Each row comes from the steps of one walk. Every step used is in the known rows, and no mark comes twice. Write the walk behind each row, first mark first.
Known rows:
zute > kapef > dimap: [-1.74  2.20 -1.64 -0.43 -1.58  1.98  0.10 -0.41  0.36  4.58 -1.96  0.93
 -2.12  1.91  0.61 -0.34 -1.55  0.36 -2.25  2.14 -0.60 -2.33 -0.71 -1.03
  5.08  1.44 -0.89]
lesu > lagaman: [-0.59  0.43 -1.28 -1.04 -1.79  0.12 -0.08 -1.63 -0.35  1.19 -1.22  1.69
 -2.70 -1.60 -2.28 -1.04 -1.03  0.82 -0.62  3.28 -1.45 -2.44 -1.07 -1.07
  2.25 -0.05 -0.95]
dimap > kapef > zute > felum > lesu > lagaman > runu: [ 2.42 -1.14 -1.31  0.09 -3.25  0.02 -1.77  0.23 -1.18 -3.88  3.00  2.24
  2.78 -4.56  2.07 -0.09 -0.15  3.86  1.14 -1.33 -0.18  2.73  2.17 -0.43
 -2.28 -1.12 -0.26]
dimap > kapef: [-0.90  2.93 -2.47 -1.39 -3.71 -0.81 -0.11  2.61  0.35  4.28 -0.61 -0.40
 -3.25 -3.77 -0.60 -0.57 -0.49 -0.18 -2.68  3.98 -0.32 -2.07 -0.18 -0.66
  0.40  0.59 -0.93]
runu > lagaman > zute > felum > lesu > kapef: [ 1.86  0.31 -1.34  0.00 -1.77 -1.70 -3.18 -2.93 -0.76 -1.07  2.62  2.24
  2.28 -0.34 -0.90  0.67 -0.05  2.52 -1.77 -1.07  0.30  0.81  1.32 -1.21
 -3.44 -1.49 -1.88]
runu > lagaman > kabu: [-0.90 -1.15 -2.87  1.40  1.51 -1.35 -0.29 -1.13  0.43  0.23 -1.78  1.17
 -0.09 -0.57 -2.31 -0.21 -2.15  0.37 -1.36  3.20 -1.16  0.57  0.97 -1.37
  2.16  1.36 -0.16]
vigu > kapef > zute > felum: [-1.69  0.70 -1.33  2.13 -1.80  1.47 -1.17 -0.86  2.50  1.90 -0.46 -0.86
 -0.14 -1.84  0.03 -1.57  0.21  1.82 -0.36 -1.92  0.33 -1.85  0.68 -1.62
  0.11 -0.13 -1.08]
lagaman > kabu > kapef: [-0.56  0.35 -2.77  2.33 -1.55 -1.60  0.30 -0.57  3.34  2.36 -1.30 -0.16
 -2.07 -2.12 -1.13 -0.25 -1.87  0.45  0.06  3.08 -1.60  0.24  0.92 -1.00
  1.43  2.12  0.27]
runu > lagaman > zute > felum > lesu > kapef > dimap: [ 1.36  0.82 -0.80 -1.20 -1.60  0.46 -2.65 -2.97 -1.81 -0.83  1.31  3.16
  2.96  2.05  1.28  1.44 -0.14  3.10 -2.25 -0.86 -0.15  0.93  0.55 -0.80
 -2.76 -0.89 -2.04]
kabu > lagaman: [-1.94  0.26 -1.93 -1.62 -2.59  0.21  0.05  0.75  1.72  1.79 -0.74 -0.81
 -3.13 -1.43 -1.92 -0.72 -1.19 -0.80  2.56  2.64 -1.38 -0.04 -1.91 -1.53
  1.70 -0.15 -0.50]
vigu > kapef > zute > felum > lesu: [ 1.43  0.94 -1.30  2.50 -2.87  1.18 -1.42 -1.09  1.70  0.44  2.94 -1.06
  0.64 -3.08  0.57 -0.40  0.67  2.40 -0.56 -1.38  0.47 -1.47  0.91 -1.37
 -0.51 -1.60 -0.35]
vafo > kapef: [-1.00 -0.01 -2.15 -0.75 -2.41  0.14  0.28 -0.37  5.13  4.53 -0.64 -1.63
 -2.79 -2.34 -1.72 -0.96  0.56  1.36 -1.83  3.82  0.10 -2.44 -0.34 -0.70
  1.65  0.73 -0.54]
kapef > lesu > lagaman: [ 0.10  0.23 -1.52 -1.22 -1.98  2.72  0.21 -1.71  0.06  0.19 -0.91  1.64
 -2.27  1.54 -0.34 -0.33 -2.03  1.15 -3.28  4.04 -1.50 -2.14 -1.06 -2.21
  1.62 -0.41 -0.26]
runu > lagaman > zute: [-1.49 -0.72 -1.83 -0.04 -2.06 -2.37 -2.00 -2.30  0.21  0.65 -0.18  0.13
 -0.06 -0.96 -2.19 -0.44 -1.49 -0.27 -2.37  3.00 -1.44  0.32  0.04 -1.53
  1.70 -0.99 -2.46]
kabu > kapef > lesu > lagaman: [ 0.47  1.14 -1.54  0.22 -4.80  2.68 -0.08 -1.76  1.91 -2.41 -0.28  1.93
 -1.42  1.64  0.63  0.33 -2.17  1.57 -2.01  4.22 -2.69 -0.77 -0.61 -1.80
  0.61  0.06 -0.22]
runu > lagaman > kabu > felum > zute: [ 0.30 -1.22 -2.48  0.70  1.00 -1.39 -1.95 -2.38  1.22 -5.65  1.68  0.93
  1.32  0.09 -2.04 -0.31 -2.30  1.16 -0.59  5.15 -0.17  2.92  1.44 -1.45
  1.23  3.01  0.67]
vafo > kapef > lesu > lagaman > kabu > felum: [ 0.64 -2.14 -2.21  1.43  1.24  2.39 -0.17 -2.26  5.88 -1.76 -0.86  1.14
  0.00  2.45  0.79  1.07 -0.46  4.80 -1.18  6.01 -0.39  0.73  1.73 -1.55
  1.02  2.11  1.20]
dimap > kapef > lesu: [-0.20  2.75 -2.67 -1.55 -3.93  1.78  0.24  2.43  0.77  3.52 -0.13 -0.37
 -2.58 -0.92  1.36  0.22 -1.42  0.18 -5.39  4.70 -0.42 -1.76 -0.22 -1.83
 -0.33  0.28 -0.31]
vigu > kapef > lesu: [-0.03  1.95 -2.32  2.51 -2.81  2.76  0.23 -0.39  1.49  3.55 -0.49 -1.03
 -2.47  1.23  0.15  0.09 -0.87  1.47 -4.76  4.46 -0.55 -2.53  0.49 -2.04
  2.10  0.39 -0.25]
runu > lagaman > kabu > felum > lesu > kapef > zute: [ 2.34 -0.20 -1.96  0.12  2.10 -0.06 -1.97 -2.31  2.13 -6.56  2.91  2.79
  3.75 -3.45  1.04  1.26 -1.23  3.16  1.83  5.38 -0.08  2.99  2.04 -0.85
 -1.46 -0.53  1.21]
dimap > kapef > lesu > lagaman > zute: [ 0.43  0.78 -1.17  0.33 -3.61 -0.50 -2.19 -0.12  0.40  0.70  0.98  1.09
 -0.41  0.15  1.78  0.92 -0.71  2.27 -4.23  3.76 -1.85 -1.18  0.53 -1.70
  0.03 -0.52 -2.04]
zute > kapef: [-1.21  2.00 -2.11  0.68 -1.74  0.01 -0.38 -0.39  1.38  4.25 -0.67 -0.01
 -2.93 -0.58 -1.59 -1.11 -1.42 -0.39 -1.85  1.88 -0.04 -2.50  0.03 -1.38
  4.28  0.89 -0.88]
dimap > kapef > zute > felum > lesu: [ 1.30  1.56 -1.71 -1.50 -4.12  0.32 -1.54  1.95  0.95  0.44  3.06 -0.44
  0.46 -5.08  1.81 -0.25  0.13  1.18 -1.29 -1.09  0.56 -0.88  0.24 -1.06
 -2.90 -1.64 -0.54]
lagaman > runu: [-0.96 -0.95 -2.89 -0.73 -1.82 -0.44  0.99 -0.81 -0.52  3.99 -1.80 -0.11
 -2.27 -3.02 -2.09 -1.76 -2.05 -0.09 -1.01  3.48 -0.01  1.51  0.78 -0.99
  2.21  0.79 -0.03]
kabu > felum: [-1.66  1.54 -2.50 -2.75 -2.22  0.91  0.45 -0.92  1.20  2.58 -1.63 -0.39
 -3.27 -2.04 -2.00 -1.36 -1.73 -0.49 -0.87  5.70  0.27 -0.26 -0.59 -1.28
  1.19  0.40 -0.08]

Write each row's walk:
[ 0.56 -1.24 -1.35 -0.01 -3.63 -1.59 -2.18 -1.11  1.11  1.06  2.78 -1.33
 -0.35 -0.57 -0.96  0.36  0.00  0.66  2.03 -2.40 -0.54  1.63 -0.47 -1.92
 -1.45 -1.96 -1.36] -> kabu > lagaman > zute > felum > lesu
[ 1.63  0.60 -0.75  1.58 -2.06  1.76 -2.18 -2.52  0.93 -3.96  3.47  1.85
 -0.15  3.83  0.39  0.04 -1.93  2.22 -3.59  2.25 -0.88 -2.04  0.10 -2.33
  3.78  1.86 -0.15] -> felum > zute > kapef > lesu > lagaman
[ 1.40  2.58 -1.36 -3.01 -1.81  2.70 -0.09 -0.92 -1.44  3.08  0.21  2.38
 -0.67  0.42  1.04  0.53 -0.15  2.52 -1.72 -0.33  0.90 -1.64 -0.48 -0.64
 -2.46  0.11 -0.29] -> zute > felum > lesu > kapef > dimap
[ 2.85  0.11 -1.41  2.23 -2.33  0.55 -0.18 -2.08  0.62 -2.31  0.94  2.86
  0.48  0.32  1.72  2.18 -1.14  3.59  0.97  3.65 -3.14  0.42  0.50 -0.02
  1.80  1.02  0.69] -> felum > lesu > lagaman > kabu > kapef > dimap
[-1.90  1.43 -1.70 -1.85 -2.90  0.32 -1.19  2.12  1.60  1.78 -0.13 -0.28
 -0.28 -4.12  1.23 -1.41 -0.34  0.56 -0.87 -1.61  0.41 -1.15  0.09 -1.45
 -2.24 -0.10 -1.31] -> dimap > kapef > zute > felum
[-0.05 -1.11 -1.02  0.05 -2.12  0.22 -1.50 -3.14  0.75  0.92  0.18  0.87
 -0.96  1.55  0.02  0.02 -1.72  1.48 -3.57  3.31 -1.92 -1.35 -0.32 -2.47
  1.62 -1.08 -1.79] -> kapef > lesu > lagaman > zute
[-2.16 -0.98 -1.36 -0.35 -2.59 -2.24 -1.56 -0.63  2.29  2.36  0.26 -1.66
 -2.03 -1.32 -1.58 -0.26 -0.70 -0.51  2.23  1.87 -1.69  0.76 -1.15 -1.83
  1.61 -0.87 -1.88] -> kabu > lagaman > zute
[ 1.76  0.78 -0.43  0.87 -2.45  0.49 -2.60 -3.77 -0.07 -1.82  2.41  2.40
  1.07  2.32  2.00  1.63 -0.47  3.43 -0.29  3.81 -1.25  0.52  0.67 -0.48
  3.88 -0.59 -1.18] -> kabu > felum > lesu > lagaman > zute > kapef > dimap
[-1.10  1.41 -1.10 -2.51 -0.42  0.49 -0.74 -0.83  2.47  1.35  0.08  1.01
 -0.95 -4.76  0.14 -1.12 -0.80  0.74  0.33  3.06 -0.06 -2.11 -0.66 -1.24
 -0.38 -0.58 -0.73] -> lesu > kapef > zute
[-1.69  1.14 -1.02 -2.61 -0.24  1.27 -1.12 -1.14  1.98  1.42 -0.66  1.46
 -0.09 -2.99  0.08 -1.68 -0.62  1.31  0.52 -1.78  1.01 -1.62 -0.24 -1.67
 -2.71 -0.13 -0.92] -> lesu > kapef > zute > felum
[-1.35 -0.98 -1.33 -1.13 -1.93  0.52 -0.51 -0.56  6.98  1.85  0.56 -1.97
 -0.80 -4.36  0.10 -1.27  0.50  1.55 -0.34  3.12 -0.15 -1.98 -0.53 -1.02
  1.42 -0.54 -0.47] -> vafo > kapef > zute
[ 1.62 -0.83 -2.04  2.25 -2.04 -0.45 -1.10 -1.37  3.86 -1.56  2.48 -0.20
  1.72 -3.38  1.26  0.35 -1.20  1.74  1.54 -1.88 -0.88  1.54  1.41 -1.36
 -1.84 -0.22  0.78] -> lagaman > kabu > kapef > zute > felum > lesu
[ 2.15  0.23 -1.90  1.00 -0.57  0.46 -2.19 -0.28  1.14 -5.64  2.95  1.84
  0.85  1.18  1.79  1.36 -1.54  3.72 -2.40  5.93 -0.52  1.47  1.92 -1.64
 -0.39  3.54  0.93] -> dimap > kapef > lesu > lagaman > kabu > felum > zute
[ 0.51  0.12 -0.85  4.32 -2.44  0.39 -2.11 -3.01  1.15  0.70  0.69  0.48
 -0.50  2.27  0.62  0.79 -0.18  3.56 -3.58  3.38 -1.95 -1.91  1.17 -1.91
  2.35 -0.39 -1.95] -> vigu > kapef > lesu > lagaman > zute
[ 2.71  1.41 -2.63 -0.18  1.36 -0.74 -0.39 -1.45  1.37  0.84  1.50  1.51
 -0.74 -3.12 -0.67  1.02 -0.68  2.56  0.48  5.88  0.86  0.85  1.88 -0.58
 -1.05  1.05  1.37] -> lagaman > kabu > felum > lesu > kapef
[ 0.53 -0.39 -2.42  3.05  1.52 -1.37 -2.98 -2.46  1.92 -6.00  2.31  1.57
  2.22  2.17 -1.29  0.18 -2.10  1.82 -0.56  3.54  0.14  2.72  2.51 -1.52
  3.62  3.81  0.60] -> runu > lagaman > kabu > felum > zute > kapef
[ 0.88  0.33 -2.29  1.68 -0.07  0.53 -0.48  1.15  0.43  0.18 -0.63  2.12
 -0.69  0.42  1.68  1.22 -1.40  2.90 -3.09  3.98 -1.43 -0.96  1.40 -1.51
  0.49  1.74  0.18] -> dimap > kapef > lesu > lagaman > kabu
[ 2.00 -2.97 -1.16 -0.15 -1.88  0.76 -1.10 -2.77 -0.91 -3.58  2.25  2.14
  2.29 -3.24  0.35 -0.97 -1.26  3.06  1.87 -1.75 -0.24  2.61  1.20 -1.12
 -0.74 -1.63  0.14] -> kapef > zute > felum > lesu > lagaman > runu
[ 1.82  1.04 -1.31 -0.64 -2.05 -1.83 -2.20 -2.45  0.29  3.58  2.54  0.72
 -0.08 -1.97 -0.77  0.27  0.40  2.11 -1.71 -1.41  0.93 -0.91  0.93 -1.28
 -3.16 -1.06 -1.64] -> lagaman > zute > felum > lesu > kapef
[ 0.00 -0.46 -0.80  4.20 -2.15  1.27 -2.41 -3.29  0.64  0.93  0.02  0.86
  0.33  4.08  0.64  0.28  0.02  4.09 -3.54 -1.41 -0.82 -1.36  1.67 -2.37
  0.03  0.03 -2.17] -> vigu > kapef > lesu > lagaman > zute > felum
[ 1.21  0.05 -1.00 -0.37 -2.35 -1.48 -2.69 -1.22  1.09  0.51  3.13  0.50
  0.41 -0.84 -0.41  0.86  0.74  2.28  2.77 -2.23  0.07  1.29  0.14 -1.40
 -3.53 -1.36 -1.44] -> kabu > lagaman > zute > felum > lesu > kapef
[ 1.96 -2.01 -0.35 -0.17 -2.53  1.33 -1.87 -2.27  4.86 -3.03  3.19  0.60
  1.82 -2.55  0.81 -0.09  1.60  4.46  1.01 -1.42 -0.04 -1.37  0.17 -0.85
 -1.28 -1.69 -0.21] -> vafo > kapef > zute > felum > lesu > lagaman
[-0.66 -0.17 -1.80  2.46 -1.68  0.38 -2.67 -2.46  1.48 -0.58  0.68  0.91
  1.37  4.33  0.56  0.70 -2.33  0.64 -5.09  2.04 -1.20  0.36  1.09 -2.66
  3.38 -0.50 -1.89] -> runu > lagaman > zute > kapef > lesu
[ 0.56 -0.93 -1.35 -0.28 -2.27  2.93 -0.10 -1.62  4.63  0.17 -0.12  0.58
 -1.31  1.79  0.36  0.22  0.01  3.54 -3.16  4.42 -0.98 -2.33 -0.23 -1.53
  1.27  0.22 -0.17] -> vafo > kapef > lesu > lagaman
[-1.17  1.08 -1.32  2.14 -2.06  0.57 -0.86 -0.56  2.88  1.78  0.39 -1.34
 -0.99 -3.81  0.03 -1.03 -0.02  1.25 -0.39  2.91 -0.80 -2.43  0.20 -1.24
  2.53 -0.52 -0.83] -> vigu > kapef > zute
[-1.51  0.34 -1.65 -1.92 -2.38  2.10  0.61 -0.29  4.21  4.81 -1.88 -0.76
 -2.24  0.02  0.49 -0.20  0.43  2.09 -2.22  4.10 -0.36 -2.25 -1.01 -0.37
  2.33  1.20 -0.61] -> vafo > kapef > dimap
[ 2.06  0.95 -0.67 -0.80 -3.75  0.42 -2.25  0.51 -0.01 -3.26  3.36  1.81
  1.43 -4.11  1.86  0.18  0.40  3.00  0.26 -1.35 -0.53 -0.94  0.34 -0.76
 -2.60 -1.76 -0.77] -> dimap > kapef > zute > felum > lesu > lagaman
[ 0.99  1.34 -1.73  0.96 -2.54  1.75 -1.51 -1.31  1.96 -0.42  3.29 -0.45
 -0.99  2.86  0.29 -0.24 -2.20  0.44 -5.05  2.50  0.17 -1.83  0.05 -2.54
  3.47  2.03  0.12] -> felum > zute > kapef > lesu
[ 1.20  0.86 -2.17 -1.56 -3.17  0.65 -0.02 -0.86 -0.57  3.44  1.14 -0.32
 -2.08 -1.78 -1.72 -0.86 -0.70  0.19 -1.94 -0.70  0.80 -1.46 -0.42 -1.43
 -1.08 -0.90 -0.23] -> zute > felum > lesu
